Each row was made from one small tree. The marks that hang from a mark follow it in brackets, in the order of their numbers. Every link used is in the known rows. Write each row's tree.
Known rows
Q_56{Q_835{Q_226{Q_505 Q_514}}}: 0.094 3.503 -0.530 2.375 -1.368 1.494 -1.375 -1.720 3.261 -1.255 0.688
 -1.090 4.767 -0.297 3.044 3.172 -1.995 0.697 1.402 1.661 -0.680 0.217
 0.213
Q_781{Q_5{Q_226{Q_514} Q_912} Q_835}: -2.323 -1.650 0.998 1.428 4.194 -1.192 -0.252 2.325 4.824 2.995 2.046
 -0.222 6.882 2.106 1.932 3.316 0.938 -1.073 -1.977 1.173 -0.570 0.586
 -1.716
Q_912{Q_505{Q_56} Q_835{Q_226{Q_514}}}: 1.314 -1.594 1.996 1.841 3.165 -2.211 0.269 -1.119 5.162 -1.402 4.016
 0.169 4.828 1.050 2.282 3.068 -0.766 -1.508 0.933 3.952 -1.570 0.439
 2.152
Q_514{Q_226{Q_505{Q_56}}}: -2.166 -1.084 2.353 -0.709 3.738 -0.373 -0.638 -2.776 1.565 -0.263 0.680
 -0.639 -1.854 -1.041 1.253 2.919 -2.069 -0.256 2.834 1.590 -0.741 1.031
 3.080
Q_505{Q_56 Q_781}: -0.417 0.293 1.973 1.018 4.940 -0.553 -0.722 -1.763 2.167 -0.139 2.064
 -1.006 0.240 0.014 0.657 4.270 0.935 0.893 2.298 3.184 1.218 1.414
 -0.295
Q_262{Q_514{Q_226{Q_505{Q_781}}}}: -2.078 1.758 -0.279 1.043 4.677 2.068 -1.733 -2.261 0.838 -0.036 3.721
 -0.655 -2.641 -2.053 1.080 4.533 -1.352 -0.112 1.322 -0.209 -0.926
 1.335 0.747
Q_514{Q_226{Q_505}}: -2.387 -0.654 -0.181 -0.010 0.593 0.912 -0.862 -2.418 1.202 0.170 1.139
 -0.352 -1.531 -1.517 1.498 1.947 -1.886 -0.292 0.115 -1.015 -1.386
 0.789 1.790
Q_835{Q_226{Q_514}}: 0.275 2.219 -1.438 2.629 -1.896 0.165 0.418 -0.766 3.845 -0.623 1.391
 -0.536 5.137 1.086 2.830 3.258 0.617 -1.059 -0.859 -0.605 -1.181 0.753
 -0.390
Q_514{Q_226{Q_505{Q_56{Q_835} Q_781{Q_5}}}}: -1.812 1.204 4.357 0.402 4.445 1.029 -1.800 -3.353 1.399 0.477 1.801
 0.062 -3.128 -2.662 1.206 3.345 -2.055 0.636 3.732 3.096 0.110 1.506
 1.589
Q_912{Q_505{Q_781} Q_835}: -0.111 -2.511 0.555 1.715 3.004 -0.504 -1.594 -1.252 2.647 0.421 5.440
 0.328 0.785 -0.623 0.536 1.644 0.169 0.470 -1.158 2.839 -0.250 0.541
 -0.663
Q_514{Q_226{Q_505{Q_56 Q_781{Q_5}}}}: -2.751 1.103 3.341 -0.507 5.623 0.497 -0.735 -3.027 1.179 0.470 2.458
 0.160 -3.920 -2.110 0.838 4.222 -1.281 -0.529 1.899 0.979 -0.599 1.384
 2.643
Q_226{Q_514}: -1.157 1.304 -1.156 1.772 -0.459 -0.105 0.016 -0.221 3.614 0.480 1.037
 -0.971 3.653 1.998 1.784 1.250 -0.102 -0.614 -0.296 0.307 -1.069 0.203
 -1.862
Q_781{Q_5{Q_912} Q_835{Q_226{Q_505}}}: -3.354 -0.246 0.532 0.986 2.854 -1.349 -0.830 -0.322 3.227 2.321 2.471
 0.002 0.980 -1.098 2.309 3.323 1.073 -0.613 -3.366 0.636 -0.866 0.796
 3.273
Q_912{Q_505{Q_56} Q_835{Q_226}}: 0.952 -2.937 3.706 1.631 2.933 -2.716 -0.127 -1.536 4.221 -1.257 3.430
 -0.020 1.934 -1.040 1.607 2.912 0.216 -0.566 0.661 4.296 -0.477 1.134
 3.137
Q_262{Q_514{Q_226}}: -1.532 -0.170 0.651 1.941 1.339 -0.117 -0.239 -1.107 2.524 0.418 1.502
 -0.662 -1.270 -0.821 1.564 1.825 0.019 -1.329 0.980 -0.539 -1.430 1.919
 0.091
Q_5{Q_226{Q_514} Q_912}: -0.464 -1.056 1.490 0.699 1.649 0.100 -0.404 1.506 3.878 1.016 1.450
 -1.295 8.003 2.087 1.975 3.433 1.322 0.106 0.870 0.486 0.456 0.478
 -3.116
Q_912{Q_505}: -1.500 -2.014 1.396 1.749 -0.160 -1.150 -0.665 -0.864 2.974 -0.902 1.891
 -0.352 0.504 -1.704 1.253 -0.714 0.055 0.308 0.704 2.289 -0.300 0.543
 -0.873
Q_262{Q_514}: -1.872 1.601 1.328 2.334 1.164 -1.016 -0.546 -0.046 3.014 -0.114 0.708
 -1.636 -0.361 -0.082 1.237 1.405 0.886 -0.138 0.292 1.151 -0.443 1.320
 -1.186
Q_226{Q_505{Q_56 Q_781{Q_5 Q_835}} Q_514}: -3.116 2.186 0.098 1.035 8.800 -0.551 -1.014 -0.979 3.183 1.193 3.402
 -0.235 1.089 1.327 1.011 4.762 -2.005 -0.516 0.315 3.639 -1.103 0.118
 1.563
Q_912{Q_835{Q_226{Q_505{Q_781{Q_5}} Q_514}}}: -1.184 3.942 -0.413 1.372 2.374 0.976 -0.955 -1.448 3.160 0.782 4.549
 0.341 2.566 0.382 2.004 5.195 -0.590 -1.103 -3.916 -0.443 -1.938 0.171
 2.003
Q_835{Q_226{Q_505{Q_781}}}: -0.622 2.922 -0.954 1.480 1.374 1.615 -1.460 -2.443 1.211 -0.992 2.783
 -0.717 1.075 -2.132 1.805 5.922 0.082 1.022 -0.610 0.189 0.349 0.998
 1.505

Which tree is each row?
-0.096 2.546 1.546 0.700 4.663 0.615 -1.055 -2.863 1.546 -1.663 2.452
 -0.974 0.777 -1.642 1.516 6.970 -0.194 1.064 2.124 2.811 0.916 1.332
 2.717 => Q_835{Q_226{Q_505{Q_56 Q_781}}}
0.098 -4.428 2.421 0.689 3.203 -1.055 -0.910 1.549 4.840 0.912 4.349
 -0.281 8.132 1.796 1.649 2.025 0.205 -0.325 -0.183 2.740 -0.465 -0.156
 -2.090 => Q_5{Q_226{Q_514} Q_912{Q_505 Q_835}}
-1.076 -2.851 -2.030 2.781 4.763 -0.481 -1.606 -1.065 2.625 0.680 4.971
 0.509 1.116 -1.140 0.689 2.414 -0.103 0.635 -0.649 3.593 -0.077 0.779
 -0.698 => Q_912{Q_505{Q_781{Q_835}}}
-2.445 2.271 0.532 1.583 5.318 -1.385 -0.107 -0.862 4.327 0.031 1.574
 -0.122 2.661 0.731 2.320 4.547 -1.905 -1.574 -0.696 2.753 -1.900 0.415
 3.987 => Q_781{Q_5 Q_835{Q_226{Q_505{Q_56} Q_514}}}
0.763 -2.370 0.036 3.057 6.889 -1.444 -0.860 -2.020 3.214 -1.125 4.988
 0.569 2.554 -1.730 1.510 5.645 0.209 0.032 1.564 5.423 0.440 1.644
 2.023 => Q_912{Q_505{Q_56 Q_781{Q_835{Q_226}}}}
-0.896 2.458 -2.917 3.701 2.989 0.279 -0.139 -0.645 3.931 1.797 4.135
 0.819 3.925 0.704 2.449 5.307 0.758 -1.761 -3.515 0.311 -1.520 1.187
 0.342 => Q_505{Q_781{Q_5 Q_835{Q_226{Q_514}}}}
-3.195 -0.153 2.529 -0.732 4.465 -0.512 -1.847 -0.582 2.242 3.325 4.621
 -0.308 -1.111 -0.163 0.815 2.612 1.466 0.350 -3.008 0.737 -0.181 0.260
 0.891 => Q_226{Q_505{Q_781{Q_5{Q_912{Q_835}}}}}
-2.711 0.900 0.654 0.832 2.482 0.827 -1.092 -1.621 1.620 -0.348 1.536
 -0.978 -2.576 -1.649 1.465 2.331 -1.768 -0.761 1.210 -0.296 -1.668
 1.142 1.555 => Q_262{Q_514{Q_226{Q_505}}}
-1.623 -2.574 7.477 0.831 2.836 -3.036 -0.955 -0.381 4.314 0.615 1.542
 -0.472 0.230 -1.878 1.564 -1.868 1.211 0.900 4.680 5.961 1.070 0.901
 -0.840 => Q_781{Q_5{Q_912{Q_505{Q_56{Q_835}}}}}
1.642 -1.911 2.817 1.835 5.153 -1.461 -0.874 -2.281 3.372 -1.024 5.359
 0.381 2.253 -1.386 1.266 4.942 0.606 -0.060 0.605 4.367 0.272 1.402
 2.303 => Q_912{Q_505{Q_56 Q_781} Q_835{Q_226}}
-1.898 0.305 -0.017 3.074 0.516 -1.809 0.120 -0.419 3.826 1.341 1.295
 0.505 0.943 -0.978 2.160 3.206 0.983 -1.400 -4.106 0.560 -1.242 1.645
 2.195 => Q_781{Q_5 Q_835{Q_226}}
-0.309 1.049 0.417 1.520 2.404 -0.290 -0.084 -0.099 4.277 3.073 5.611
 0.411 4.470 1.696 2.375 4.425 3.163 -1.603 -3.655 -0.452 -1.021 0.868
 0.000 => Q_505{Q_781{Q_5{Q_912{Q_835{Q_226{Q_514}}}}}}
-0.378 -2.636 2.204 0.981 2.036 -0.478 -0.559 1.302 4.354 -0.277 2.971
 -0.642 7.940 0.427 1.943 1.617 0.497 0.296 1.798 2.289 0.268 0.021
 -3.076 => Q_5{Q_226{Q_514} Q_912{Q_505}}
-0.746 2.489 4.228 1.209 5.326 0.177 -0.132 0.135 3.735 -0.309 1.668
 -0.486 4.671 0.780 1.127 5.801 -0.085 -0.268 2.060 2.396 0.586 1.142
 -1.834 => Q_505{Q_56 Q_781{Q_5{Q_226{Q_514}}}}
-1.311 -0.195 1.106 -0.492 6.172 1.144 -1.078 -3.433 0.784 -0.274 2.897
 -0.384 -1.832 -1.404 0.858 5.178 -1.693 0.162 3.247 1.808 0.030 1.314
 2.352 => Q_514{Q_226{Q_505{Q_56 Q_781}}}
-1.817 0.281 -1.275 0.147 2.725 2.160 -1.567 -3.070 0.383 0.376 3.223
 -0.055 -1.656 -1.792 1.098 4.187 -1.312 0.233 0.395 -0.581 -0.635 0.998
 0.995 => Q_514{Q_226{Q_505{Q_781}}}
-1.609 0.283 -2.236 1.982 2.157 -0.159 -1.208 -1.363 2.517 -0.028 1.704
 -0.358 1.551 -1.033 2.013 4.662 -1.103 -0.037 -2.597 1.451 -0.919 0.806
 3.261 => Q_781{Q_835{Q_226{Q_505}}}
-2.438 0.483 3.212 0.023 5.861 -0.314 -0.752 -2.057 2.075 -0.968 1.195
 -1.242 -3.005 -1.204 1.200 3.449 -1.997 -0.727 3.969 2.119 -1.115 1.415
 2.848 => Q_262{Q_514{Q_226{Q_505{Q_56}}}}
-0.490 -0.243 2.275 1.266 2.009 -1.109 -0.565 -0.636 3.323 3.080 5.027
 0.394 1.665 -0.227 1.852 4.345 3.879 -0.718 -4.162 -0.356 -0.070 1.565
 1.076 => Q_505{Q_781{Q_5{Q_912{Q_835{Q_226}}}}}
-1.622 0.875 -2.079 0.951 9.034 0.319 -1.463 -1.268 2.691 0.399 3.854
 -0.687 2.953 2.170 1.027 5.787 -2.401 0.099 1.659 4.490 -0.441 0.043
 1.125 => Q_226{Q_505{Q_56 Q_781{Q_835}} Q_514}
0.245 -3.124 3.079 1.022 6.408 -1.642 -1.279 -1.690 3.064 -0.316 5.063
 0.019 0.577 -0.465 0.216 3.027 -0.036 0.424 1.367 5.255 0.452 0.836
 0.728 => Q_912{Q_505{Q_56 Q_781} Q_835}
-0.958 -5.653 4.872 -0.153 5.504 -3.498 -0.528 -0.314 4.171 1.108 4.107
 -0.560 1.591 0.595 0.887 0.347 1.333 -0.072 1.685 5.119 0.214 0.504
 1.069 => Q_5{Q_912{Q_505{Q_56} Q_835}}
-2.458 -0.172 -2.703 1.872 7.473 1.342 -1.955 -1.979 1.256 1.334 4.684
 -0.005 -1.880 -1.015 0.921 5.311 -1.802 -0.455 -0.193 1.165 -1.414
 1.405 1.709 => Q_262{Q_514{Q_226{Q_505{Q_781{Q_835}}}}}
0.557 2.468 3.091 0.961 6.128 2.263 -2.345 -1.258 2.532 -1.656 1.432
 -1.562 6.345 0.314 1.280 6.713 -3.006 2.269 5.602 5.554 1.504 0.411
 -1.682 => Q_5{Q_226{Q_505{Q_56{Q_835} Q_781} Q_514}}
